Each row was made from one walk, in order. Every step used is in the known rows, and no mark comes twice. Write each row's walk.
Known rows
vebed > dupekes > fidu > ridi > nusovok > korela: [0.81, -3.00, 0.73, 0.16, -1.48, 2.85, -3.04, -4.28, -1.61, -0.97, 2.03, 1.14, 1.38, 1.56, -0.11, -0.35, -0.16, 1.70, -1.34, -0.22, -0.33, -1.31]
ridi > nusovok: [-0.75, 1.09, -0.73, -0.99, -4.74, 2.09, -3.20, -3.57, -0.30, -0.51, 0.62, -0.14, 1.51, -1.42, -0.28, -1.73, 0.48, 0.79, -0.35, 1.68, -0.14, 0.14]
fidu > ridi > nusovok > dupekes: [0.85, -1.12, -0.13, -0.38, -3.27, 2.48, -3.16, -4.14, -0.71, 0.03, -0.26, 1.09, 2.49, 0.83, -1.48, -1.04, 0.76, 1.82, -2.08, 0.22, 0.14, -1.74]
fidu > ridi > nusovok > korela: [-0.78, -0.74, -0.05, -0.46, -2.76, 1.70, -2.59, -2.91, -2.08, -0.21, -0.58, 0.90, 2.53, 0.93, -0.89, -1.05, 1.37, 1.34, -1.00, -0.18, -0.01, -1.56]
korela > vebed > dupekes: [1.06, -2.05, 0.62, -0.40, -2.38, 2.45, -1.46, -6.25, -0.94, -0.02, 1.07, -0.65, -0.30, -2.05, -0.31, -0.35, 0.12, 0.73, 1.45, 1.91, -1.27, -1.10]
dupekes > vebed > korela > fidu: [0.95, 1.45, -0.26, -0.18, -1.19, 1.01, -1.38, -3.24, -0.64, -2.39, 2.68, -0.21, -0.16, -1.90, 0.33, -0.65, -1.39, -0.13, 0.09, 1.52, -1.41, 0.74]
korela > vebed > ridi > nusovok > dupekes > fidu: [1.93, -0.68, -0.14, 1.69, -0.77, 2.79, -2.50, -3.67, -1.75, -0.11, 2.43, -1.26, 1.24, -0.24, 1.24, -1.12, -1.86, 0.65, -0.33, 1.29, -1.47, -1.99]
ridi > nusovok > korela: [-0.56, 0.80, -1.23, 0.23, -3.94, 2.11, -2.34, -2.27, -2.16, -0.74, -0.01, 0.07, 1.57, -0.16, -0.52, -1.24, 1.72, 0.29, -0.04, 0.49, 0.41, -1.16]
dupekes > fidu: [-0.14, 1.51, 0.72, 0.03, -3.80, 0.89, -3.56, -1.69, 1.47, -1.86, 2.35, -0.33, 0.37, -2.18, -0.65, -1.51, -1.98, 0.77, -0.85, 1.79, -1.18, 0.69]
fidu > ridi > nusovok: [-0.94, -0.16, 0.30, -1.59, -3.78, 1.70, -3.54, -4.19, -0.15, 0.16, 0.01, 0.96, 2.40, 0.09, -0.75, -1.75, -0.03, 1.81, -1.34, 0.95, -0.61, -0.28]
korela > nusovok: [-1.08, 1.42, 0.47, -1.53, -3.64, 1.04, -2.73, -2.83, 0.29, -1.17, 1.89, -0.78, 1.62, -2.46, 0.42, -1.39, 0.20, 0.50, -0.77, 1.47, -2.09, 0.97]
korela > fidu: [-0.09, 2.17, -0.16, -0.14, -2.56, 0.28, -2.92, -2.47, -0.06, -1.09, 2.58, 0.64, 0.90, -2.94, -1.92, -1.54, -0.34, 0.34, -1.92, 0.75, -1.41, 1.37]
ridi > nusovok > dupekes: [0.90, 0.44, -1.14, 0.14, -4.41, 3.02, -3.02, -3.51, -0.83, -0.75, 0.38, 0.15, 1.49, -0.45, -1.14, -0.95, 1.08, 0.51, -1.30, 1.02, 0.62, -1.21]
korela > vebed > ridi: [-0.43, 0.67, 0.66, 0.43, -1.95, 0.94, -1.60, -3.82, -0.73, 0.43, 1.31, -1.35, 0.62, -1.77, 0.44, -1.51, -1.50, -0.40, 1.28, 1.13, -2.20, -1.86]
vebed > ridi > nusovok: [-0.98, 1.63, -0.24, -0.24, -3.91, 1.81, -3.28, -3.37, -0.28, 0.33, 1.64, -0.17, 1.86, -0.42, 0.63, -1.67, -0.50, -0.72, -0.28, 0.57, -1.08, -1.29]
vebed > ridi > nusovok > korela > fidu: [-0.29, 1.95, -1.26, 1.21, -1.00, 1.14, -2.74, -2.05, -3.13, -0.10, 2.84, 0.35, 1.74, -0.32, -0.11, -1.28, 0.43, -0.86, -1.65, -1.30, -1.17, -0.88]
korela > fidu > ridi: [-0.32, 0.66, 0.99, -0.66, -1.58, -0.07, -3.07, -3.09, -0.03, -0.37, 2.00, 1.47, 1.88, -1.56, -2.45, -1.74, -0.78, 1.61, -2.69, 0.20, -1.72, 1.13]
nusovok > ridi: [-0.54, 0.57, 0.23, -0.71, -4.57, 1.15, -3.39, -1.40, -0.27, 0.38, -0.45, -0.74, 1.62, -1.64, -0.51, -0.78, 1.08, 0.00, 0.27, 0.61, 0.10, -2.27]
fidu > ridi > nusovok > dupekes > vebed: [1.48, -1.62, -0.82, -0.89, -3.60, 3.05, -1.55, -4.69, -0.05, -0.37, -0.71, 0.27, 2.03, 2.32, 1.13, -1.48, 0.07, 1.35, -0.78, 1.10, -0.22, -1.41]
dupekes > fidu > ridi > nusovok > korela: [-0.30, -0.75, 0.24, 0.33, -1.93, 1.52, -3.28, -1.96, -1.42, -1.23, 1.05, 0.66, 2.14, 1.09, -0.22, -1.43, -0.36, 2.07, -1.61, 0.37, -0.57, -0.81]
nusovok > dupekes > vebed: [1.55, 0.07, -0.71, 0.13, -4.78, 2.08, -0.90, -3.18, 1.00, -1.65, 0.00, -0.83, 0.17, -0.11, 0.40, -1.04, 0.02, -0.10, 0.35, 1.59, -0.36, -1.43]

Which walk is each row?
[0.92, -0.77, 1.82, -0.04, -1.39, 1.50, -3.52, -2.43, 0.61, -1.88, 2.51, 0.10, 1.97, -0.40, -0.24, -0.94, -1.33, 2.06, -3.12, 0.42, -2.29, 0.01]
korela > nusovok > dupekes > fidu > ridi
[0.35, 0.00, 0.25, -1.62, -2.18, 2.04, -2.06, -1.96, -1.29, -1.37, 0.88, -2.21, 1.39, -1.10, 3.32, 0.02, 0.13, -0.31, 1.63, 1.33, -1.30, -1.86]
dupekes > vebed > korela > nusovok > ridi
[1.10, -0.84, 1.48, 0.80, -2.35, 1.51, -3.31, -2.20, 1.13, -1.75, 1.36, 0.71, 1.52, -0.03, -1.80, -0.86, -1.51, 1.93, -2.50, 0.27, -0.72, -1.10]
nusovok > dupekes > fidu > ridi
[2.03, -1.62, -0.16, -0.33, -1.90, 3.29, -1.66, -4.79, -0.95, -1.56, -0.24, 0.11, 1.40, 1.70, 0.80, -0.33, -0.36, 1.07, -0.16, 0.81, 0.33, -2.42]
fidu > ridi > nusovok > dupekes > vebed > korela
[-0.02, 1.24, -1.69, 0.56, -1.86, 1.27, -2.56, -2.22, -3.01, -0.78, 2.02, 0.75, 1.63, -1.17, -1.02, -1.24, 1.19, 0.43, -1.68, 0.04, -0.37, 0.67]
ridi > nusovok > korela > fidu
[-0.44, 0.30, -0.09, -1.24, -1.81, 1.05, -3.62, -4.01, -1.20, 0.10, 1.53, 1.45, 2.41, -0.59, -1.23, -1.96, -0.54, 1.98, -3.01, 0.51, -1.39, 1.50]
korela > fidu > ridi > nusovok
[1.41, -0.38, -0.66, -0.07, -1.39, 1.82, -3.30, -3.99, -1.45, -0.15, 1.27, 1.66, 2.57, 0.10, -2.15, -1.26, 0.22, 1.98, -3.90, -0.30, -0.59, 0.09]
korela > fidu > ridi > nusovok > dupekes
[0.09, 1.29, -2.01, 0.69, -1.38, 1.28, -1.06, -2.52, -2.53, -0.40, 2.55, -0.13, 1.22, 1.02, 2.28, -1.61, -0.37, -1.09, -0.16, -0.21, -1.61, -0.51]
dupekes > vebed > ridi > nusovok > korela > fidu
[1.63, -4.01, 1.75, 1.11, 0.54, 2.16, -1.39, -4.69, -2.29, -0.72, 1.66, 0.22, 0.09, 0.26, -0.35, -0.15, -0.99, 2.22, 0.40, 0.32, -1.34, -1.81]
nusovok > korela > vebed > dupekes > fidu > ridi
[0.95, -0.27, -0.39, -1.03, -0.44, 1.71, -2.08, -4.81, -1.39, -1.33, 1.83, 0.83, 1.43, 0.10, 1.06, -1.05, -1.38, 1.35, -1.15, 1.16, -1.37, 0.86]
dupekes > vebed > korela > fidu > ridi > nusovok
[-0.80, 0.40, 0.45, -1.60, -3.58, 0.97, -3.48, -1.72, -0.89, 0.10, 0.97, -1.26, 2.58, -1.88, 1.23, -0.95, 1.44, 0.36, -0.44, 0.80, -1.46, -1.13]
korela > nusovok > ridi
[1.04, 0.87, 0.00, 1.55, -2.77, 2.76, -3.87, -2.41, 0.04, -1.13, 3.03, -0.43, 1.48, 0.37, 0.41, -1.13, -1.57, -0.03, -1.99, 0.15, -0.85, -2.02]
vebed > ridi > nusovok > dupekes > fidu
[-0.57, 0.91, -1.02, -0.75, -4.32, 2.17, -1.64, -3.83, 0.29, -0.08, 1.16, -1.09, 1.20, 0.70, 3.18, -1.99, -1.04, -1.04, 1.02, 1.38, -1.42, -0.91]
dupekes > vebed > ridi > nusovok
[1.84, -2.55, 0.69, 1.68, -0.83, 2.59, -1.14, -3.98, -2.52, -1.24, 2.32, -0.82, -0.85, -1.30, 0.14, -0.14, -0.43, 0.83, 1.23, 1.22, -1.04, -1.52]
nusovok > korela > vebed > dupekes > fidu
[-0.84, 1.26, -1.02, 0.86, -3.12, 1.82, -2.40, -2.00, -1.98, -0.12, 0.95, -0.01, 1.84, 0.53, 0.27, -1.26, 0.75, -1.13, 0.03, -0.87, -0.45, -2.68]
vebed > ridi > nusovok > korela
[-0.32, 0.36, 0.95, -1.18, -1.83, 1.55, -3.51, -1.48, -1.76, -1.00, 1.37, -1.35, 2.34, -2.27, 0.92, 0.40, 0.72, 0.18, 0.37, 0.29, -0.91, -2.22]
vebed > korela > nusovok > ridi
[1.45, -0.69, 2.00, 0.30, 0.43, 1.98, -3.56, -2.49, -0.36, -2.76, 3.20, 0.17, 1.97, -0.83, -0.68, 0.37, -1.86, 1.81, -2.61, -0.08, -1.91, -1.07]
vebed > korela > nusovok > dupekes > fidu > ridi
[2.57, -0.58, 0.25, 0.48, 0.19, 1.57, -1.23, -3.68, -0.66, -2.10, 1.87, 0.78, 0.85, 0.01, -0.84, -0.01, -1.29, 0.91, -1.60, -0.13, -0.97, -1.10]
nusovok > dupekes > vebed > korela > fidu > ridi
[0.55, 0.72, 0.06, -0.30, -3.09, 1.96, -2.47, -2.77, -0.06, -1.51, 1.80, -0.73, 1.76, -1.56, -0.51, -0.76, 0.94, 0.60, -1.67, 0.63, -1.30, -0.36]
korela > nusovok > dupekes
[-0.27, 0.60, -1.54, 0.33, -3.32, 2.35, -0.81, -2.73, -1.65, -0.43, 0.76, -0.96, 1.17, 1.64, 3.00, -1.39, 0.10, -1.50, 1.41, 0.25, -0.84, -2.14]
dupekes > vebed > ridi > nusovok > korela
[1.04, 0.71, -0.28, 0.94, -3.81, 2.04, -0.78, -2.91, 1.12, -0.86, 0.90, -0.86, 0.51, 0.82, 1.42, -1.11, -0.83, -1.42, 0.49, -0.05, -1.19, -2.80]
nusovok > dupekes > vebed > ridi
[0.69, 0.97, -0.64, 0.83, -3.59, 2.76, -3.17, -3.39, -0.51, -0.09, 1.18, 0.02, 2.06, 0.41, -0.24, -1.01, 0.28, -0.78, -1.16, -0.41, -0.17, -2.54]
vebed > ridi > nusovok > dupekes
[1.43, 0.72, 0.55, 1.33, -3.30, 1.95, -3.11, -1.66, 0.98, -2.10, 2.21, -0.10, 0.47, -1.40, -1.33, -0.63, -1.26, 0.52, -1.47, 1.00, -0.26, -0.71]
nusovok > dupekes > fidu
[0.44, 0.37, 0.41, -0.70, -0.05, 1.26, -3.83, -4.11, -1.87, -0.95, 2.38, 1.60, 2.16, -1.10, -1.56, -0.65, -0.90, 1.66, -2.59, 0.06, -0.86, 0.51]
vebed > korela > fidu > ridi > nusovok
[2.05, -1.09, -1.38, -0.43, -1.67, 2.13, -1.69, -4.71, -1.09, -0.61, 0.94, 0.82, 2.06, 1.54, 0.41, -1.77, -0.45, 1.52, -2.49, 0.63, -0.97, 0.47]
korela > fidu > ridi > nusovok > dupekes > vebed
[1.25, -2.99, -0.85, 0.37, -1.64, 3.34, -1.01, -5.86, -4.04, 0.16, 0.33, -0.54, 0.53, -0.10, 0.47, -0.26, 1.81, 0.66, 1.48, 1.18, -0.18, -1.99]
ridi > nusovok > korela > vebed > dupekes
[1.59, 0.35, -0.50, 0.84, -3.57, 2.73, -3.67, -2.92, -0.30, -1.65, 1.90, -0.13, 1.36, -0.60, -0.61, -0.92, -0.89, 1.28, -1.92, 1.47, 0.23, -0.38]
ridi > nusovok > dupekes > fidu
[0.63, 2.08, 0.36, 0.16, -1.08, 0.88, -2.92, -2.57, -0.84, -1.98, 3.14, 0.44, 0.47, -3.35, -2.42, -0.38, -1.04, 0.03, -1.30, 0.40, -0.98, 0.52]
vebed > korela > fidu
[0.61, -2.08, 0.25, 0.59, -0.30, 1.92, -2.08, -3.31, -3.28, -0.33, 0.50, -0.24, 1.78, 0.62, 0.69, -1.33, -1.08, 2.74, -0.19, 1.50, -1.20, -0.83]
dupekes > fidu > ridi > nusovok > korela > vebed
